Known rows, with every step that occurs
zufifep/lizusuv/vopu: [ 23   4   4  -4   1  -4  16  -2  -1  -8  -7 -11  -9  11   4   1   2   5
   2  10  -2   9 -12  -2   0 -15  -9   3  -7   1  11  -3  -1  -8   4   8
 -13 -11]
sesitan/remosur: [ 18  -7  -1  -5  -3   0   9   0   2   4  -3  -4   5  -5   3   2   1  -3
 -11   5  -7  12  -2  -1  -5 -16  -4   3   5   0  -6  -3   9  -1   2   9
  -6  -3]
kidid/vopu/remosur/sesitan: [ -7  -1   9  -9  27  10   5   1 -10   8   4   3  16 -10  -3   8   3  -6
  -1  -7  -1   8  15  -1   1   9   0  -1  -4   6   6  15   7  12  -5  -6
   2   1]
bine/tutim/zufifep/lizusuv/vopu/digu: [ 12  -1   6   5  -1   0  -6  -9 -19 -25 -13 -21 -30  15  16  -6   2   5
  17   2   0  -3 -13   6  14  -5 -11   5 -24   1   7   3 -11 -18  10   4
   3  -4]
vopu/remosur/sesitan/tutim/zufifep/lizusuv: [  5   6   0   0  -2  12  13  13 -13   2   4 -10  -1  -2   0 -10   3   1
  11  -1  -6 -21   0  -8  23   3  -3  -9 -12  -5 -15  -6 -15  -6  13 -10
  11   0]
digu/vopu/remosur/sesitan/geri/zufifep: [-47  21   0  12  27   6  -4 -12  -5  19 -12   2  28  -6 -31  11  -4 -10
  22  -7   0   0  -2   2  -5  23   0   7  -5   0  11   3  11  -2 -13   3
  -1  11]
geri/zufifep/lizusuv/vopu/remosur/sesitan: [ -3  17  -1 -10  21  -5   7  -5 -12  12  -8 -15   0   3 -17  16  -7   3
  18   4 -13  -6 -11   1   3   9 -13   3  -5   2  15   6   4  -5  -1  -2
 -11   4]
kidid/vopu/remosur/sesitan/geri/bine: [-16   2  24   4  26   4 -10 -13  -6  16  10   2  26 -15  -9   8  -9  -8
  -5 -22   4   2  26   1  -2   9   1   3  -3  11  11  10   0  12 -19 -14
  -1   6]
sesitan/remosur/vopu: [  2   0   1  -5   7  11  -3   0   1  11  -8   4  13  -3   4  12  -1   1
  -3   9 -10  16  -9  -5  -5 -26  -1   8  10  -1   4   3   8  -6  -6  13
  -4  -5]
remosur/sesitan/geri/zufifep: [-30   9  -1   3  14  -1  -9  -2  16   9 -10   9  12  -7 -16   3  -2  -9
   9  -9  -2 -14   1   2  -3  17  -4  -3  10   6  12   0   6  12 -12  -2
   0  -2]
bine/tutim/zufifep: [  1 -10  -6  13   2   6  -5   2  -9 -18  -6   2  -9  -9  18  -5  10  -5
   0 -12  -4  -7   1   1   9  10   4  -3 -11   7  -1   2  -8   0   4  -7
  15   2]
digu/vopu/kidid: [-16   1   6  16   0   7  13 -11   7   0  -7  -2  12  -1   5   0   4  -1
  14   6  10  17  -7   4   5  -4   2   4 -17  -2   8  -5  17  -7  -1  18
  -3   0]
remosur/sesitan/tutim/zufifep: [ -1  -6   4   1  -6  20   0  18   4  -3   2   6  -7  -5  15  -8   9  -3
   1  -1   2 -28   7  -5  18   2   2  -7  -3   4 -15  -4 -19   6  12  -5
  15 -10]
tutim/sesitan/remosur/vopu: [-12   2   2 -17   1  11  -4   7   5  19  -8  13   6  -1  -5  10   0   6
   4  14  -6  13 -10   1  -5 -28  -9  14  11  -6  10   6   4   0  -2  10
  -5   0]
zufifep/tutim: [ 21 -10  -6  -5   5  -2  16   0   1  -3   3  -4  -5  -7  20  -8   1  -5
 -11  15   5  15  -4  -6   3  -9   3  -2   5   5   6  -7   0   9  -8  10
   9  -4]
digu/vopu: [ -8  -3  -2   7   8  12   8  -4  -3  -9  -6   5   6   6   4   0  12  -2
   4   8   5  14  -5  -2   1  -6   6   7 -10   1   2  -1   8  -4   1  11
  -1  -2]
zufifep/lizusuv: [ 15  -2  -7  -1  -3  -2  15   0   1 -14  -4  -3  -4   8   5 -10   8   3
   1   4  -5   7  -9  -4   6 -11  -3  -4  -3  -5   4  -6   6  -1   1   2
  -2  -6]
kidid/vopu/remosur/sesitan/tutim: [ -5   1  14  -5  16  15   5   6 -10  17   6  -6   5   0   8   2  -1  -6
  -2  -1   7  -2  14   0   8  -1   1  -5  -1   7  -4   7  -3  12   1  -4
   7  -6]
geri/zufifep/lizusuv/vopu: [  8  10  -3  -1   4 -13   2 -11  -3  -3 -10  -9 -13  21  -5  11  -1   7
  10   7 -11   0 -18   4  -2  -5  -6   5  -2  -4  20  -7   5  -5   4   6
 -15  -4]
bine/tutim/zufifep/geri: [ -2 -18  -8  11 -11  -5 -18   4  -2 -14   5   3  -4  -7   5   1   5  -7
   6  -9   5 -14   4  -3   2  21   2  -4  -6  10 -11  -3 -11   0   5  -1
  13   7]
zufifep/geri/sesitan/tutim/bine: [  4 -13  -1  -3 -22  -1 -19   4  15   2  12   2 -19  -7   2 -16  -6   2
  -5   4  16 -14  10  -4  -7   9   0 -15  14   0 -37  -8 -18   0  11   1
  -8  -2]
vopu/lizusuv: [ -2  -7 -10  -1  -5  -3  12   0   2 -17   2  -2   6  11   5 -13  10   1
   1  13  -1  15   0  -5   3  -2  -2  -4  -1   0  12   8  13   1  -3   2
   9  -4]
geri/bine: [ 14 -13   2   5   0   2  -4  -6   3  -9  11   1  -2  -1  18   0   0   1
 -11  -7  -7   4  12  -2   4 -11   8   7  -3  11   2   3   3  10  -8  -9
   4   1]
tutim/bine/geri/sesitan/remosur: [ 17  -1   6  -9 -12 -11  -3  -2   3  -7   2   0   4 -16 -17  -4  -6   1
 -24  -9   2   5   7   3 -19   9   2 -11  13 -12 -32   3   3 -14  10  -6
 -23   1]
sesitan/tutim/zufifep: [ 11  -3   0  11 -14  11   2  13   1  -7   6   4 -12  11  18 -10   8   0
  -4  -2  -3 -13   3  -1  12  -6   9  -1  -8  -2 -13 -10 -12   1  16  -1
  13  -6]
geri/sesitan: [  3 -14   3 -10   4  -5   0  -5  11 -18   9  -3  -4 -13   9  -9  -1  -1
  -3  -1   0  13  -2   2   4   4  -1  -8   1  -2  -8   3   8   5   3  -5
  -3  -2]
tutim/sesitan/geri: [-19   8   3  -2  -2  -2   3   7  20   8  -4  17   4  -1 -12 -11   1  -2
   2  -1   9   7  -1   8  -8  -3  -8   8   0   1  13   2   2  10  -5   2
   1  -1]
tutim/zufifep: [ 11  -7  -5   8  -4   5   0   8   1 -16   2  14  -1   0   7  -5  11   1
  -3  -8 -12  -3   2  -2   6   3   7   3 -12  -2  -2   0   0   0  10  -3
   9   2]
geri/bine/tutim/zufifep/lizusuv/vopu: [ 15  -7  10  11  -2  -3  -8 -15 -21 -19  -3 -17 -19   1  20   6   2   5
   1 -10  -3 -13  -3  -2  13  -3  -3   3 -17   8   9  -6 -22 -10   2 -11
  -2   2]
digu/vopu/remosur: [ -6   5  -2  10  17  10  13  -6 -13   3  -2  -2  15   2  -5   4   4  -4
   9   4  -2  23  -4  -2   1   1   6  10 -18  -1   1   5  13  -8  -2   9
   4   9]
vopu/kidid: [  1  -2   3  10  -5  -3  12  -2  16   2   0  -3   5  -7  11  -7  -2  -1
   3   0   1  12   0   6   5  -5  -3  -1 -10   2   8   0  18   2  -1   8
   1  -3]
tutim/bine/geri/zufifep/lizusuv: [  8  16 -15   9  -9 -12  -2   1  -5  -9 -10   9  -6  20 -22   1   6   9
  -7 -14  -7 -13  -1   1 -14  12  10  -8   7 -16  -4  -3   4 -10   6  -9
 -13   1]
remosur/sesitan: [ -1  -9  -1 -11  13  12   8  10  11  -3  -3   6   5 -15   7  -4   8  -6
   0   2   0  -3   7  -5   8   2  -5  -3   5  12  -2  10   2  12  -5  -2
   5  -8]
remosur/vopu: [ -6   1  -3   1  13  13  -4   5   8   0  -7  12   9   2  12   5   4   3
   3   4  -9  13  -4  -4   3 -16   3   5   3   3  13  10   7   2  -9   7
   5  -5]
tutim/bine/geri/zufifep: [  4  13 -14  12  -4  -7  -7   6   2  -2  -7  16  -2  12 -14   5   3   4
 -13 -16  -7 -11   9   6 -19  17  16  -2   8  -5  -7   6   8  -3   4  -7
  -7   3]
zufifep/geri/sesitan: [  1 -20   2 -12 -11 -16 -12  -3  19 -15  20  -1   1 -14  -5  -4  -7  -3
   2   3   7   7   2  -1  -4  15  -4  -9   6   0 -19  -2   6   5   4   1
  -5   3]
zufifep/tutim/bine/geri/sesitan: [ 20  -3  -1  -9  -4 -12   6   0   4 -13  10  -2  -6 -19   1 -14  -6  -1
 -25  -2  14   8   5  -2 -10  16  10 -16  12  -8 -21  -2  -7  -3   0  -5
  -6   0]
geri/zufifep/tutim/sesitan/remosur: [  0  -3  -8 -19  -6 -12   4  -6  -6  19  -2  -3 -12  -1  -5   8  -6   0
  -3  19  -3   5 -14   4  -7 -11  -6   7  17  -8  13 -14   3  10  -2  12
  -1   8]
bine/tutim/sesitan/geri/zufifep/lizusuv: [-39  15  -7   5   0 -12  -9 -12  -1   6 -18  -1 -12   8 -16  -5   0  -2
  20  -9   7  -9 -17  12  -2   7 -12   0   4  -6  26  -9  -3   6 -10  -4
  -1   5]

Rows
[ -2   2  15 -14   0  -8  -6  -3   8  -4   7  -5  23 -11  -8  13 -12   2
  -9  -3  -1  17  -8   2  -9  -4   2  -5  11 -15 -13   6  14 -13   2   0
 -13  -3]
bine/geri/sesitan/remosur/vopu
[ -7  -3   5  24  -5  -5 -12 -17 -11 -17  -2  -6  -2  -5   6  -8   0  -2
   1 -24   1 -15   2  -3  11   7   1  -3 -12   2   7 -13 -17  -5  -8 -16
   5   7]
sesitan/geri/bine/tutim/zufifep/lizusuv
[  4  -5   0 -18  -8   0   7   6   5  11  -3   7  -3  -3  -7   0   3   1
  -5  11  -2   9  -4   4  -6 -20 -10   9   6  -4   1   0   4   4   5   7
  -6   1]
tutim/sesitan/remosur
[ 14  23  -5   6  -4 -15   0  -1  -6  -1 -14   1 -12  23 -21  10   0  11
  -6  -7  -4 -12  -5   6 -18  10   4  -1   2 -10   4  -1  -2 -19   8  -1
 -24  -3]
tutim/bine/geri/zufifep/lizusuv/vopu
[  9   7   9 -11  26   6  13   7  -2  13  -2  -8   8 -15  -3   9  -6  -5
   5   7  -4   5   4  -1   1   5 -12   5  -9  17   4  18   0   0  -3   1
  -3  -2]
lizusuv/vopu/remosur/sesitan
[  0  -1  -2  -9  21   9  12  10  -1   7   3  -1  14 -19  -2   0  -1  -7
   3   0  -6   4   9  -5   7   8  -5  -1  -4  12  -2  15   8   7  -6  -6
   9   3]
vopu/remosur/sesitan
[ 16   7  -6   8  -5   1   5  13   5  -7  -3  16   1   2  -7  -7   6   1
 -21 -12   3  -1  14   0 -15   7  10  -4   4   0 -14   9   0  -7   4  -5
  -6  -3]
tutim/bine/geri
[  6   0   6   4  19   1   5  -5 -14   5   6   1  11   5   1   7   2  -3
  -5  -7  -5  22   9   4  -5   0   7   4 -10  -1  10  10  15   5  -1  -1
   1   6]
kidid/vopu/remosur
[ 13  26   1   3   4 -23  12  -5 -13   4   1 -18   6  22 -25  21 -12   6
   4  -6 -11   7 -13   9  -9  12   1   5 -11 -10  10   4  17 -16   7  -3
 -14   5]
bine/geri/zufifep/lizusuv/vopu/remosur
[ -7  14  -5   4  -5   8  -8  17   5  10  -5   9  -9   7  -8   0   1   0
  -8 -10   6 -35  14   3  -6  16  10 -11  16   3 -19   3 -11   4   5 -10
  -1  -9]
remosur/sesitan/tutim/bine/geri/zufifep
[  3 -19   9   3 -24   8 -23  11   8  -1  23   3  -4  -8  10   2  -3  -1
   1  -4   7 -39  22 -11  16   7   5  -3   2  14 -26 -10 -26  10   6 -11
  14   1]
remosur/sesitan/tutim/zufifep/geri/bine
[ 11  18   2   2  -4 -21   5  -3  -1  -8  -4 -10  -3  26 -15  17  -5   7
   1  -2  -4  -1 -14   8  -9   6   2   2  -4  -8  11  -3  11 -12   7   1
 -17  -6]
bine/geri/zufifep/lizusuv/vopu
[  3 -11   8  -7  -7   2   0   0  13  -9  13 -11 -15  -5  19 -14  -5   0
  -4   5   9   4  -3   3  10  -5   1 -11   3  -3 -17  -6  -1   6   8  -3
   2  -9]
geri/sesitan/tutim
[ -7  -2 -12 -13  -1  -9   3   0   0   9   2   5 -16   4   2   1   0   2
   3  15   1   3 -11   5  -1  -2   1   6  11  -3  22  -7   1  19  -5   5
   9   7]
geri/zufifep/tutim/sesitan
[-22   7  10  -8  -8   5   1   0  13  26 -10   5  11  -7  -3   9  -7   7
  14  12   0  14 -12   8  -2 -28 -12  10   3  -8  17   2  14  -3  -3  15
  -7   2]
tutim/sesitan/remosur/vopu/kidid
[-11 -22   1  -5 -14  -8 -24  -3   4   0  14   2 -12  -7   8   2  -5  -2
   6  -3  16 -10  11   3   0   4  -5   7   4  19   0   2 -13  17 -10  -9
   8  11]
zufifep/geri/bine/tutim/sesitan
[ -2 -13   1  -1 -20  10 -11  20  12   1  13   6  -2  -5   2  -4   3  -4
   7   3   9 -33  12  -9  11  12   0  -8   2   9 -27  -9 -22   6  14   1
  13  -5]
remosur/sesitan/tutim/zufifep/geri
[-18  -3  -7   7  -1   6  11 -10  -8 -18  -4  -2  13  17  -2  -6  16  -1
  10  20   9  18  -5  -6   2  -1   1   2  -8  -6  11   4  12  -9  -2  11
   5  -3]
digu/vopu/lizusuv
[ 29   2  -9   2  -3  -5  13   9  -1  -2   0   7  -2  -4   4 -10   1  -2
 -28  -1  11   5   9  -4 -13   6  12  -8  10   1 -10  -1  -8  -3  -4   2
   0  -3]
zufifep/tutim/bine/geri
[-18   0  -9   0   4   5   1   0   2  -9  -3   5  15  14   7  -1   7   5
   9  18  -5  17  -7  -9   3 -11  -1   0   3  -2  22  15  12  -4 -10   6
  11  -6]
remosur/vopu/lizusuv
[ -8 -13   8  -9 -15  -6 -30  -5   7  -3  12   5  14 -16 -13  14 -10   4
   8   2  -8  -1  -7  -7  -3   6  -3  -2   7 -14 -20  -7  -3 -14  10   6
  -9  11]
tutim/zufifep/geri/sesitan/remosur/vopu
[-11   3   7 -14  -7   0   9  -4   7  30  -5  -4   6 -14   7   6 -12   4
   8  24   8  20 -16   3   0 -30 -12   6  10  -7  20  -8   4   0  -9  24
  -1   2]
zufifep/tutim/sesitan/remosur/vopu/kidid
[  9 -13   7 -17  -2  -8   2  -9   5  -7   6 -11   1 -20   1  -3  -7  -2
  -9   4  -4  15  -5   1  -3  -5  -6  -6   8  -8 -16  -3  10  -2   5   2
 -14   0]
geri/sesitan/remosur
[ 14   1  -7   9  -7  16   1  12   3   7  -7   8 -22   6  17 -17   7   2
 -15   3   4 -10   9  -2  -3 -13   5  -5   6   5 -16  -3 -15   1   5   2
   1  -9]
sesitan/tutim/bine
[  9  15   0   2   3  13   9  23  -2  18   2   0   5  -7  -8  -8  -3  -3
 -14  -9   8 -17  21  -2  -4  12   5  -9   4   7 -29  13 -10  -4   4 -11
   4  -4]
vopu/remosur/sesitan/tutim/bine/geri
[ 22   5   3   3  -4  -3   9   1  -7 -16  -7  -2 -10  12   2   2   7   7
   4   2  -9  -4 -11  -3   6  -6  -4   2 -17  -7   7  -7 -10 -16  15   3
  -9  -3]
tutim/zufifep/lizusuv/vopu
[  2   3   2  -4  11  15  12  14  -1  17   5  -9   2 -10   9  -6  -4  -7
   1   4   2  -6   7  -4  13  -1  -3  -4  -2  13 -12   6  -3   9   0  -5
  13  -5]
vopu/remosur/sesitan/tutim
[  3  11  -9   4  -8 -19   6   0  -1 -14   1  -2   4  22 -16   7   1   5
   0  -9  -7  -3 -10   4  -3   8   9  -4   1 -13   5  -6  18  -4   4  -6
  -5  -1]
bine/geri/zufifep/lizusuv
[ -7  -7   9 -16   6   2 -10 -10   5  -1   0  -4  11 -17   2   8  -9   2
   0   7  -7  19 -12  -3  -2 -15  -5  -1  12 -10  -6   3   9  -7  -2   6
 -11  -1]
geri/sesitan/remosur/vopu
[ 13 -18   5  14 -32   0 -23   5   5  -5  26   3 -10   8  15   1  -5   3
  -5  -6   2 -26  15  -7   8   1  12   3  -6   7 -23 -16 -20   4  10  -6
  13   4]
sesitan/tutim/zufifep/geri/bine
[ -5  -1   1  -2  11  15 -14   1   8  -8  -4   5  -4  13  15  -1  -1   7
  12   7  -7  19  -5   3   6 -23   1  12  -5   2  10  17  14  -2  -7  11
  13  -6]
remosur/vopu/digu
[-24   2  -4 -19  -8   3   0   2  -1   8  -7   5  13  10 -10   2   4   8
  11  25  -2  16 -11  -2  -4 -24 -13   9  11 -11  20  12   9  -4  -4  10
   1   0]
tutim/sesitan/remosur/vopu/lizusuv
[ -8 -15   2  -4   0   3 -11  -4  -5  -4   4   0 -17  -7  20  -2   2   0
  -1  -7   6  -2   8   6   7  -8  -3   9   0  16  10   8  -9  17 -11 -15
  10   6]
geri/bine/tutim/sesitan
[  6  -5   0  -2  -7   9  -6   2   7  -4   1   0 -24  -7  14 -22   0   4
 -12   1   8  -6   6   0   0  -1   2 -14   9  -3 -26  -4 -14   1   9  -5
  -5  -6]
geri/sesitan/tutim/bine
[ 12  11   6 -14  20   2  21   3  -9   8  -5 -17   4  -7  -9   4  -4   0
  10   9  -5   4  -5  -6   7  -1 -18   1 -10   7   6   9  -2  -7  -1   1
  -9  -3]
zufifep/lizusuv/vopu/remosur/sesitan
[-15  14  -7  12   1 -14  -2 -13   7   0 -12   1   3  15 -18  -1  -2   0
   9  -7  -7  -2 -14   2  -5   4  -2  -3   3 -12  18 -13  10   1  -7   2
  -7   0]
sesitan/geri/zufifep/lizusuv
[ -4   1  13   2   9  17  -2  10 -18   8   9   1   4   0   5   3   5  -3
   1 -10   0 -14  16  -1  13   9   7  -4 -11   0  -9   2 -12   5  12  -8
  12   0]
kidid/vopu/remosur/sesitan/tutim/zufifep
[  8  19 -11  13 -20  -5   0   6  -4   1  -7   0 -18  29 -11  -5   1   9
  -9  -8   2 -24  -2   3  -7   3  12 -10   9 -14 -14 -12  -5  -9  10  -5
  -8  -7]
sesitan/tutim/bine/geri/zufifep/lizusuv
[ 13 -21   0  11 -21  -6 -22  -1   5 -13  23  11   3  -2   3   6  -1   3
  -2 -12  -7 -16  17  -8   3   9  10   6  -8   7 -13  -7  -9   3   5  -9
   8  13]
tutim/zufifep/geri/bine
[ 10   3  -8   1  -2 -18   8  -1   0  -3   8  -4   4   7   1   9  -6  -3
 -12  -1   2   6  -6   3  -7  11  14  -3  10  -4   6  -8  11   7  -6   3
   6   0]
bine/geri/zufifep/tutim
[-16   6   5  10   8  27   6   9 -17   6   0  -2   9  -5  -2   0   7  -4
  15   3   3 -13   3  -5  17  10   6   2 -20  -1 -17  -2 -13  -9  12   0
  16   5]
digu/vopu/remosur/sesitan/tutim/zufifep
[-32  15   8   8  27  14   8  -4  -1  15  -8   2  32 -16 -22   1  -1 -13
  15  -2   9   9   3  -2  -1  14  -4   4 -11   5   2   6   4  -5 -12   6
   1   5]
digu/vopu/remosur/sesitan/geri
[ 26  -5 -14   0   2   5  10   3  -3   3  -8   7 -15 -10  15 -14   5  -1
 -20   9   3   4   6  -8  -6  -6   4  -5   9   5  -3  -4 -12   3  -8   8
   2  -1]
zufifep/tutim/bine
[ -1   6  -7   6  -3 -14  -1   3   8  -7   4   5   8  15 -10  12  -1   0
  -6 -13  -7   0   0   9  -9  14  14   2   3  -4   2   4  20   3   2  -5
   0   0]
bine/geri/zufifep
[ -7  -8   1   0   0  -4   4  -8  -8 -16   5   3   9  21   3  -4  13   1
  -3   8   5  17   5  -1  -3  -1   3  -5   0  -5  20   8  14   5  -2   2
   3  -6]
kidid/vopu/lizusuv
[ 16  -9  -1 -24  -8  -4  17   2  -1  14   0  -4  -8 -10   4  -3  -2  -2
 -10  22   7  14  -9   0  -4 -22 -11   6  13  -3   5 -10  -5   8  -2  14
  -1   2]
zufifep/tutim/sesitan/remosur
[ 13 -21   2   3 -13  -9 -17  -3  13  -5  21   3   3  -2   6   5  -6   1
  -5  -4   2  -2  15  -6  -2   0   5   6   3  14  -8  -3   0  10  -7  -3
   2   6]
zufifep/geri/bine
[-43  10  -5   6   5  -8 -15  -7   5  11 -14   7  -8   1 -11  -1  -2  -6
  13 -11   8  -7  -8  16  -7  14  -7   4   5   4  23   0   0  13 -12  -4
   5   6]
bine/tutim/sesitan/geri/zufifep
[ -1 -17   7  -9  -6   0  -9  -9 -10   7   1  -8 -11 -13  12   4  -4  -1
  -6  -2   4  -1   4   5   1 -17  -9  10   6  11   2   2  -9  10  -8  -8
   1   8]
geri/bine/tutim/sesitan/remosur
[  8 -13  -1  15  -7  -1  -9 -12 -20 -25   2  -9 -15  -2  19  -3   7   3
   1 -17  -7 -15   2  -5  18  -1   4  -3 -13   2   3  -8 -15  -2  -1 -19
   9   6]
geri/bine/tutim/zufifep/lizusuv
[ -5  12 -14  14   6  -7  -7 -10   3  17 -13  10  -7  -2  -8  -7  -4  -4
 -10  -2   1  -4   0   0 -17  10   5  -4  15  -1  10 -12  -9   3 -15   8
  -2   6]
sesitan/geri/zufifep/tutim/bine
[ -6  29   2  12  13 -19   5 -16  -7  17 -11 -14   6  15 -27  11 -15   1
  14  -4 -10   8 -16   7 -11   8 -10   8 -10  -6  23  -5   9 -13  -5   4
 -16   7]
sesitan/geri/zufifep/lizusuv/vopu/remosur
